Every row comes from one small tree of marks. The marks that hang from a mark follow it in brackets, in alphabetical order. Every link used is in the known rows. Which tree was each row made from?
Known rows:
bavu[vinak[dibin[beluza[neme] lofu]]]: [ 21.0  -6.9  20.3  -7.9 -22.3  36.1 -27.4  15.7   8.6  37.2 -15.4  -5.2
 -18.5  -0.5 -10.8  34.6   4.7  -7.1  18.2  11.6  -2.4 -16.4 -30.9  38.5
  -6.4]
tapil[duzo]: [-29.8 -12.1   6.7 -12.3  31.6  35.6  18.5  28.4  24.9  16.4 -21.0  25.0
 -17.6   8.7  25.3 -34.1 -19.0 -24.0 -53.0 -12.2   8.6 -26.5   4.1  27.6
  -3.6]
dibin[beluza[neme] duzo[tapil] lofu]: [-25.7   2.4  -1.1 -24.8  -1.0   7.9  25.9  12.2  42.4  50.5 -12.9  49.0
 -19.9  -1.6  29.5 -41.9  10.7 -49.4 -21.6 -11.4 -52.2  12.1  -7.2  18.4
  -1.5]
vinak[bavu]: [ -1.5  -7.8  -2.2   2.6   4.5  42.9   5.0  12.1   8.0  -2.3  -4.7  -6.6
  -8.6   5.1  13.1   4.9  -7.9 -22.1  -8.3  -4.6  48.5 -38.4 -10.4  33.3
   3.6]
vinak[bavu dibin[beluza[neme] lofu]]: [ 16.6   1.9  11.9  -6.6 -35.4  32.3 -24.2   9.1  14.6  35.2 -12.6  -4.6
 -13.0 -12.5  -5.9  26.5  -7.5  -3.2  18.9   5.5  -0.5 -17.4 -42.5  40.2
  -4.6]
lofu[bakib dibin[duzo[tapil] vinak]]: [ 22.8 -20.9   8.1 -20.5  42.1  16.8  52.1  -1.6  11.3   2.3  18.0  -9.6
   6.1 -24.3  34.1 -23.1  18.7 -17.6 -44.7  -1.0 -29.0  30.3  50.8  -1.3
  17.4]
bavu[vinak[dibin[beluza[neme] duzo]]]: [ 30.8  -9.2   5.4 -28.4   1.8  -6.8  -8.0 -15.9   2.4  40.7 -27.1   1.6
 -13.3  -0.7 -23.8  47.4  50.6 -10.9  10.9   3.4 -12.0  -0.3  -8.7  31.5
  21.5]
bavu[vinak[dibin[beluza]]]: [ 22.3 -11.4  21.8 -21.0  25.7  23.3 -10.7  12.0   1.9  22.9 -31.2 -25.3
 -30.3  16.8 -12.5  54.8   9.3   5.3  -8.7  13.5  23.7 -46.3   2.0  27.5
  10.4]
bavu[vinak[dibin]]: [ 13.5 -18.0  15.7  -9.9  20.5  41.7  -8.8  -3.4  -7.5   4.7 -27.8 -19.8
  -9.8  20.2  -7.4  41.3  -4.2  -9.8 -21.3   5.9  30.8 -34.8  -0.2  40.3
   9.0]
bavu[vinak[dibin[beluza duzo]]]: [ 17.7 -12.8   9.5 -37.7  39.0   3.1  -4.4 -18.2  -6.7  33.2 -36.9 -12.5
 -15.2  19.8  -4.0  52.8  31.2  -1.6 -12.0   7.9  -1.7 -18.3  14.3  21.6
  21.2]
beluza[neme]: [ -1.6   1.0  -9.9  11.3 -31.2  40.8  13.8  21.1  26.8  17.7   0.2  18.0
 -22.5   3.9 -13.3 -23.1  18.1 -59.5 -24.0 -14.9  22.4 -16.7 -20.7  38.8
  -8.4]
dibin[duzo lofu]: [-30.6   0.5 -11.6 -16.7   9.2  55.0   8.1  -5.4   5.7  33.3  -9.2  17.1
   2.0  29.0  41.0 -32.9  -0.1 -54.6 -43.6 -17.7  -7.8   7.5   8.0  20.8
 -16.4]
dibin[beluza[neme] lofu[bakib]]: [ 12.8  23.1   2.4  13.1 -36.1  33.5  -0.2  41.2  52.7  35.9   8.4  16.6
 -17.1 -16.6  11.1 -22.3   7.4  -7.8   0.8  -7.4 -21.1  10.6 -19.7  19.9
 -31.0]
neme[beluza]: [ -3.3   9.9  -9.6  -1.5 -36.9  39.0  12.1  23.3  26.0  28.2  14.2  11.4
 -22.6   9.3  -7.7 -29.9  17.7 -44.7 -28.2 -12.2  29.8 -25.0 -21.2  43.8
  -3.6]
lofu[dibin[vinak]]: [ 27.1 -33.1   1.6 -10.7   5.9  66.8  24.1  22.9 -13.0   8.0  26.9 -37.9
 -19.7  -2.9   9.0  -5.1  23.2 -50.3 -39.8   6.2  42.6 -24.4  20.5  11.1
  -2.1]
duzo[tapil]: [-34.4  -7.6   6.6  -9.7  25.8  32.2  38.0  23.8  35.4   5.2 -17.3  21.6
 -25.5  17.0  21.5 -33.6 -23.3 -46.4 -56.2 -10.5   6.6 -36.1   8.2  28.6
   3.3]
lofu[bakib dibin[beluza vinak]]: [ 53.4 -11.7  12.2  -7.7  11.9  36.9  23.9  38.2  15.4  18.4  28.0 -44.1
 -26.1 -26.8   8.4  11.6  35.9   1.2 -19.7  17.2  15.1 -11.3  34.0  -7.4
  -4.2]
dibin[duzo lofu vinak[bavu]]: [  8.9 -21.8   8.7 -14.7 -12.1  69.9 -15.2 -11.1 -29.9  15.4   0.5 -16.8
  27.9   4.6  47.5  10.0  -8.6 -21.3   9.8 -11.9  -5.5   0.6   3.9  20.3
   0.4]
dibin[beluza duzo[tapil] vinak[bavu]]: [ 11.0 -26.2  20.1 -37.5  25.8   9.4  18.6   5.6  -1.6  20.6 -18.2  -3.5
  -4.3  -8.9  35.2  23.9   8.3  -1.1   6.4  -1.3 -26.0 -22.5  19.3   9.3
  31.9]
vinak[bavu dibin[beluza duzo]]: [ 12.8  -8.1   3.8 -36.1  24.0  -2.2  -0.4 -21.1  -2.5  31.6 -35.7 -11.3
 -10.0   7.6   0.6  47.1  22.3   7.0  -9.7   3.7   0.5 -19.2   2.1  23.5
  23.9]
lofu[bakib dibin]: [ 18.4   2.8 -10.5   8.7  27.3  33.3  37.4  22.6  30.9  -0.9  23.8 -16.1
 -16.5 -14.2   9.3 -26.2  20.9 -19.1 -50.2   4.8  34.5   4.2  22.2   8.6
  -8.8]
dibin[duzo[tapil] vinak]: [ -9.7 -25.9  10.3 -29.8  21.1  33.4  30.5  -1.0  -1.5  15.6 -16.1   8.6
  -1.5  13.4  34.7 -12.8  -1.6 -43.1 -40.3 -16.5 -30.1  -8.2  29.5  17.5
  17.5]
vinak[dibin[beluza]]: [  1.9  -2.7  10.7 -24.3  14.1  25.0   5.2  16.1  17.4  35.3 -29.9 -16.6
 -41.4  22.4 -16.0  24.8   4.2 -13.6 -42.0   5.7  11.5 -43.9   0.0  25.9
  -1.3]

Write each row's tree:
[ -4.8  13.0   5.8  -8.9  12.5  33.5   1.4 -24.2  14.5  26.7 -21.5   0.3
  17.6  12.6  27.4  -2.5 -13.1  -0.5 -46.7 -11.3 -42.9  35.1  12.6  25.8
 -14.2]
vinak[dibin[duzo lofu[bakib]]]
[ 24.6  -5.1  12.5  -1.0 -11.4  57.6 -15.8  -9.3 -10.8   4.8   7.1 -15.8
  39.1 -14.4  53.0  13.3 -11.4  13.7  16.5 -12.6 -28.1  27.1  12.3  15.1
  -4.3]
dibin[duzo lofu[bakib] vinak[bavu]]
[  3.7  -2.6  18.3 -17.6   0.4  41.9 -20.0   7.2   4.0  28.5 -20.1 -19.9
 -13.9   6.0  12.8  31.3 -26.0   8.0  -2.5   9.1   9.6 -35.9 -20.3  30.2
  -4.1]
vinak[bavu dibin[beluza lofu]]
[-40.3  -0.7   3.8 -37.3  37.0  17.8  29.9  11.1  31.6  44.4 -21.4  33.8
 -20.6  17.6  50.3 -38.0  -7.9 -38.5 -44.7 -12.7 -38.5  -4.9  17.3   8.0
  -0.6]
dibin[beluza duzo[tapil] lofu]
[ 29.4 -21.0   7.7 -31.2   2.6  28.3  -4.0   2.0 -17.0  26.8  -8.9 -24.2
  -4.2  -1.6  20.3  41.5  29.7  -2.3  18.3  -0.5   2.9 -21.5  14.1   9.5
  19.7]
dibin[beluza duzo vinak[bavu]]
[ 67.4 -15.2  16.3  -3.8  10.0  28.0  11.8  29.9   5.1   2.2  31.7 -52.9
 -11.6 -43.9  12.5  31.1  27.8  27.2  16.4  20.5  28.6 -13.9  15.9  -2.9
  10.1]
lofu[bakib dibin[beluza vinak[bavu]]]
[  6.8 -11.1 -20.7 -34.7  43.8   5.4  42.6   5.3  13.1  39.6   5.3  -5.0
 -35.2   0.2   8.5 -16.0  62.5 -48.9 -48.2   8.0  24.1  -4.9  29.1  -4.9
   9.0]
lofu[dibin[beluza duzo]]
[ 15.2   0.6 -19.4  -8.3  41.9  12.8  43.6 -10.2  20.1  12.1  16.8  -3.5
  -2.9 -12.5  19.5 -28.4  43.3 -29.9 -53.1  -1.4  10.4  31.0  35.2  -0.2
   2.5]
lofu[bakib dibin[duzo]]
[ 24.6 -23.3   1.9 -18.5  -2.4  46.3  -1.9 -13.9 -28.2   8.6  -4.4 -19.9
  16.0   0.5  25.2  26.2  13.3 -20.4   6.4  -9.7  10.8 -10.5  11.0  20.5
  18.3]
dibin[duzo vinak[bavu]]
[ 27.5   6.4  -4.2  -3.4  32.1  14.6  36.8  34.3  39.9  18.6  19.2 -19.3
 -35.7 -20.8   5.0 -13.5  35.3  -5.1 -37.2  13.5  26.2  -5.5  24.3  -4.3
  -7.1]
lofu[bakib dibin[beluza]]
[ 20.7   1.2  17.2 -16.9  -3.5  47.5  -4.6  15.0   8.4  39.4  -1.4 -12.4
   4.9  -3.9  42.7   5.1  10.9   5.1  -6.9  -9.1 -47.6  19.0  25.2  -0.3
 -15.4]
dibin[beluza duzo lofu[bakib] vinak]
[ 17.4 -16.4  13.0 -28.5  -5.7  51.2 -18.4   5.4 -21.7  34.7  -4.1 -18.2
   6.7   0.0  43.7  23.6   5.4  -6.0  20.6   0.7 -14.6 -11.2   6.1   8.9
   1.4]
dibin[beluza duzo lofu vinak[bavu]]
[  7.6  -9.4  25.6 -21.5  15.5  45.7 -23.1  13.6   0.5  30.3 -24.1 -20.1
 -19.1  17.3  10.2  40.3 -15.0   3.2  -5.8  13.6   5.7 -35.7  -6.8  28.5
  -7.0]
bavu[vinak[dibin[beluza lofu]]]
[ 23.6   6.2 -14.1 -21.6  46.6  -3.0  42.7   5.5  27.7  29.1  13.1  -6.6
 -21.7 -17.6  13.9 -15.1  59.2 -13.0 -40.2   8.6   0.6  21.3  36.9 -10.1
   3.7]
lofu[bakib dibin[beluza duzo]]
[ 12.4 -20.5  18.6  -0.1 -27.4  89.6 -21.7  17.8 -18.8   5.6   7.8 -28.0
  12.0   2.5  38.4  11.7 -31.5 -16.3  12.7  -5.7  19.9 -27.8 -10.5  29.2
  -9.6]
dibin[lofu vinak[bavu]]
[  7.6   8.5   8.8  -6.3  12.9  27.6 -13.7 -34.5   1.8  11.2 -17.7  -5.3
  33.3  -6.1  32.1  18.7 -19.9  22.5 -10.9  -6.9 -30.5  30.9  -2.4  30.6
  -0.9]
vinak[bavu dibin[duzo lofu[bakib]]]
[-24.0   8.1  16.2 -17.7  34.8  16.1  21.8 -21.1  27.7  19.4 -28.1  21.4
  16.8   6.0  41.9 -20.3 -34.1   1.3 -57.7 -11.9 -69.4  33.6  19.5  26.6
  -0.7]
vinak[dibin[duzo[tapil] lofu[bakib]]]
[ 22.5 -32.6  -8.0 -27.2  21.1  47.9  30.7  -5.1 -22.6  20.9  20.4 -27.1
  -5.2   0.2  17.4  -8.3  46.2 -56.0 -41.7  -1.1  17.8   5.1  36.5   5.6
   9.8]
lofu[dibin[duzo vinak]]
[ 34.7 -11.3  15.6  -1.2 -57.8  62.1 -26.8  34.7  -0.6  30.3  12.6 -15.5
  -7.6 -22.5  14.6  19.8   1.5 -10.1  45.8   0.8   1.4 -20.2 -31.4  26.1
  -7.6]
dibin[beluza[neme] lofu vinak[bavu]]
[ 14.3   1.8  15.5  -7.9  26.5  31.2 -16.1 -28.9   0.3  14.9 -21.6  -7.1
  27.9   6.6  27.7  26.3  -9.1  19.8 -11.6  -4.0 -32.2  31.3  13.4  27.2
  -2.7]
bavu[vinak[dibin[duzo lofu[bakib]]]]
[-23.6  15.1  10.9 -21.2  37.5   7.8  31.0  13.5  50.3  34.8 -16.0  30.9
  -7.1  -2.6  53.3 -34.0 -11.8  -1.9 -35.8 -10.9 -64.1  21.6  22.5   1.6
  -6.9]
dibin[beluza duzo[tapil] lofu[bakib]]
[ -0.3  -2.7   8.5 -33.6  14.3  22.6 -13.9 -19.1  -4.3  39.7 -28.8  -8.3
   0.6   9.6  22.5  29.9  -0.9   2.6  -5.2   2.7 -15.2  -5.6  -6.4  22.7
   5.4]
vinak[bavu dibin[beluza duzo lofu]]
[ 24.9   7.5  32.1  -4.7  15.2  33.8 -23.9  15.0  17.7  21.0 -19.8 -22.6
  -6.4  -1.3  16.1  41.9 -18.1  39.0   3.4  11.7 -13.2  -9.4  -0.1  21.5
 -12.0]
bavu[vinak[dibin[beluza lofu[bakib]]]]
[-14.1  16.4  -6.8  -1.6  10.6  44.2   9.9  -5.6  25.6  21.3  -3.8  16.6
  14.4   8.1  44.8 -32.6  -4.4 -18.6 -38.6 -18.8 -27.2  30.7  18.7  15.8
 -20.7]
dibin[duzo lofu[bakib]]
[  0.6 -12.5  19.7  -6.7  12.0  64.9 -21.5  -1.5  -8.7  14.6 -20.8 -17.4
  -0.5  21.8  15.9  25.6 -29.4 -12.2 -16.9   3.6  13.7 -25.5  -8.9  39.4
  -7.7]
bavu[vinak[dibin[lofu]]]
[ 38.1 -36.4  -6.9 -23.1  20.0  39.9  17.5 -15.8 -33.4   6.1  22.3 -36.4
  10.6 -15.9  21.2  15.3  39.6 -31.7  -5.5   6.1  30.6   0.3  22.7   7.6
  24.0]
lofu[dibin[duzo vinak[bavu]]]
[  4.6 -30.3  14.3 -25.0  19.4  28.2  19.5  -9.8 -10.8   0.0 -13.2   0.2
  16.1  -3.9  37.9   9.4  -9.3 -16.8  -5.2 -10.6 -16.9 -11.5  14.9  22.3
  31.6]
dibin[duzo[tapil] vinak[bavu]]
[ 32.5 -20.6  19.1 -14.7 -11.4  48.0  -9.4  31.9  -5.2  15.9  -1.2 -35.7
 -18.9  -6.2  10.8  39.8   5.6   3.2  22.1   6.7  27.6 -50.4  -0.3  17.0
   9.0]
dibin[beluza vinak[bavu]]
[ 62.9 -28.5   3.2  -9.0 -28.6  30.5   7.5  29.0  -3.9  18.5  33.9 -35.1
 -23.2 -43.7 -12.2  23.8  49.3 -22.3  31.6  17.5  37.9 -21.2 -13.0  13.4
  15.6]
lofu[dibin[beluza[neme] vinak[bavu]]]
[ 10.6 -17.9   4.2 -25.1  35.1  21.2  -2.0 -33.1 -18.6  15.8 -32.6 -10.0
   5.7  25.1  -0.5  41.4  13.3 -13.5 -23.0  -2.7   5.7  -6.9  13.0  32.2
  19.7]
bavu[vinak[dibin[duzo]]]
[ 18.8  22.1  16.8   3.9 -32.9  24.0 -11.1  19.8  42.6  39.3  -9.2   2.6
 -15.9 -14.8  -8.1   5.9  -4.2   7.1 -10.2   2.1 -34.9  11.5 -22.0  29.3
 -24.5]
vinak[dibin[beluza[neme] lofu[bakib]]]
[ 15.6 -33.6   6.6 -46.2  46.2   9.8  50.4  11.3   3.9  31.8   7.8 -10.5
 -26.4 -10.6  26.3  -9.9  36.4 -37.2 -39.3   7.1 -16.0  -7.3  43.2  -7.7
  23.6]
lofu[dibin[beluza duzo[tapil] vinak]]
[ 41.0   7.9  -9.2   8.0  -5.3   2.6  32.5  35.3  51.5  23.8  29.0  -4.6
 -34.9 -39.3 -16.8 -18.1  54.6 -17.6 -13.9  11.0  14.9  10.2   0.5   7.1
  -5.9]
lofu[bakib dibin[beluza[neme]]]
[  0.6 -18.1  22.7 -45.2  58.9 -15.2  17.4 -12.6   8.1  27.8 -44.9   7.1
 -17.2  12.8  11.4  37.3   8.0   1.2 -22.8   6.7 -29.3 -20.2  22.0  20.9
  33.2]
bavu[vinak[dibin[beluza duzo[tapil]]]]
[ 56.9 -18.2  10.0   9.0   6.8  48.4  12.9  15.3  -3.5 -17.5  35.8 -48.6
   8.8 -40.7  16.3  17.9  14.6  10.3   3.8  13.1  35.2  -2.4  17.5  10.8
   8.6]
lofu[bakib dibin[vinak[bavu]]]
[ 44.7 -16.5   7.4   4.2   7.1  56.5  23.7  20.8   5.5   0.4  33.5 -40.2
  -8.6 -22.1  10.7  -3.1  19.0 -12.9 -31.9   6.2  22.3   0.5  31.4   6.1
  -5.6]
lofu[bakib dibin[vinak]]
[-23.1  -3.0  -0.2 -25.9  14.0  48.5  -0.8 -27.2  -5.2  37.0 -26.0   2.4
   5.1  30.3  22.7  -5.8 -11.1 -38.1 -53.4 -12.5 -19.9   9.0   5.0  31.0
 -11.7]
vinak[dibin[duzo lofu]]
[ 40.6 -18.0  -2.9 -11.8  22.9  35.8  31.7  -6.7  -5.2  11.4  24.5 -30.1
   7.7 -19.7  21.6  -5.3  41.5 -19.0 -35.8  -0.3  -3.6  29.2  43.7  -0.4
   4.9]
lofu[bakib dibin[duzo vinak]]
[ 56.3 -19.6  -1.1  -8.0  17.2  27.6  20.1 -15.6 -15.1  -5.5  26.6 -36.9
  22.7 -37.7  24.0  16.5  35.7   6.5   0.5   5.0   9.7  26.5  30.0   3.6
  20.6]
lofu[bakib dibin[duzo vinak[bavu]]]
[ 25.4  -2.3  -1.0 -24.8 -12.3 -10.9  -4.8 -20.6   5.5  37.3 -24.1   1.4
  -9.3 -12.1 -20.6  41.5  38.4  -5.2  13.0   1.3 -11.2   2.0 -23.1  33.9
  25.8]
vinak[bavu dibin[beluza[neme] duzo]]
[ 15.9  -5.3  14.2 -19.2  10.8  19.1  -6.9   7.6   7.0  20.4 -27.7 -24.3
 -23.7   3.1 -10.2  47.3  -2.6  12.0  -5.4  11.8  27.5 -46.7 -12.1  29.4
  13.4]
vinak[bavu dibin[beluza]]
[ 40.7 -34.6   4.4  -6.6   4.7  59.9  12.5  14.5 -22.0  -6.4  30.8 -47.5
  -4.8 -18.3  12.2  14.4  16.1 -24.5  -1.2  10.8  56.9 -27.9  10.4  13.7
  13.0]
lofu[dibin[vinak[bavu]]]
[ -8.2 -21.0  17.8 -32.5  56.3   1.8  19.0 -30.1   0.5   9.1 -42.4  10.9
   3.2  17.6  15.1  22.3  -7.9 -12.7 -36.2  -2.2 -21.9  -6.4  18.1  34.0
  32.4]
bavu[vinak[dibin[duzo[tapil]]]]
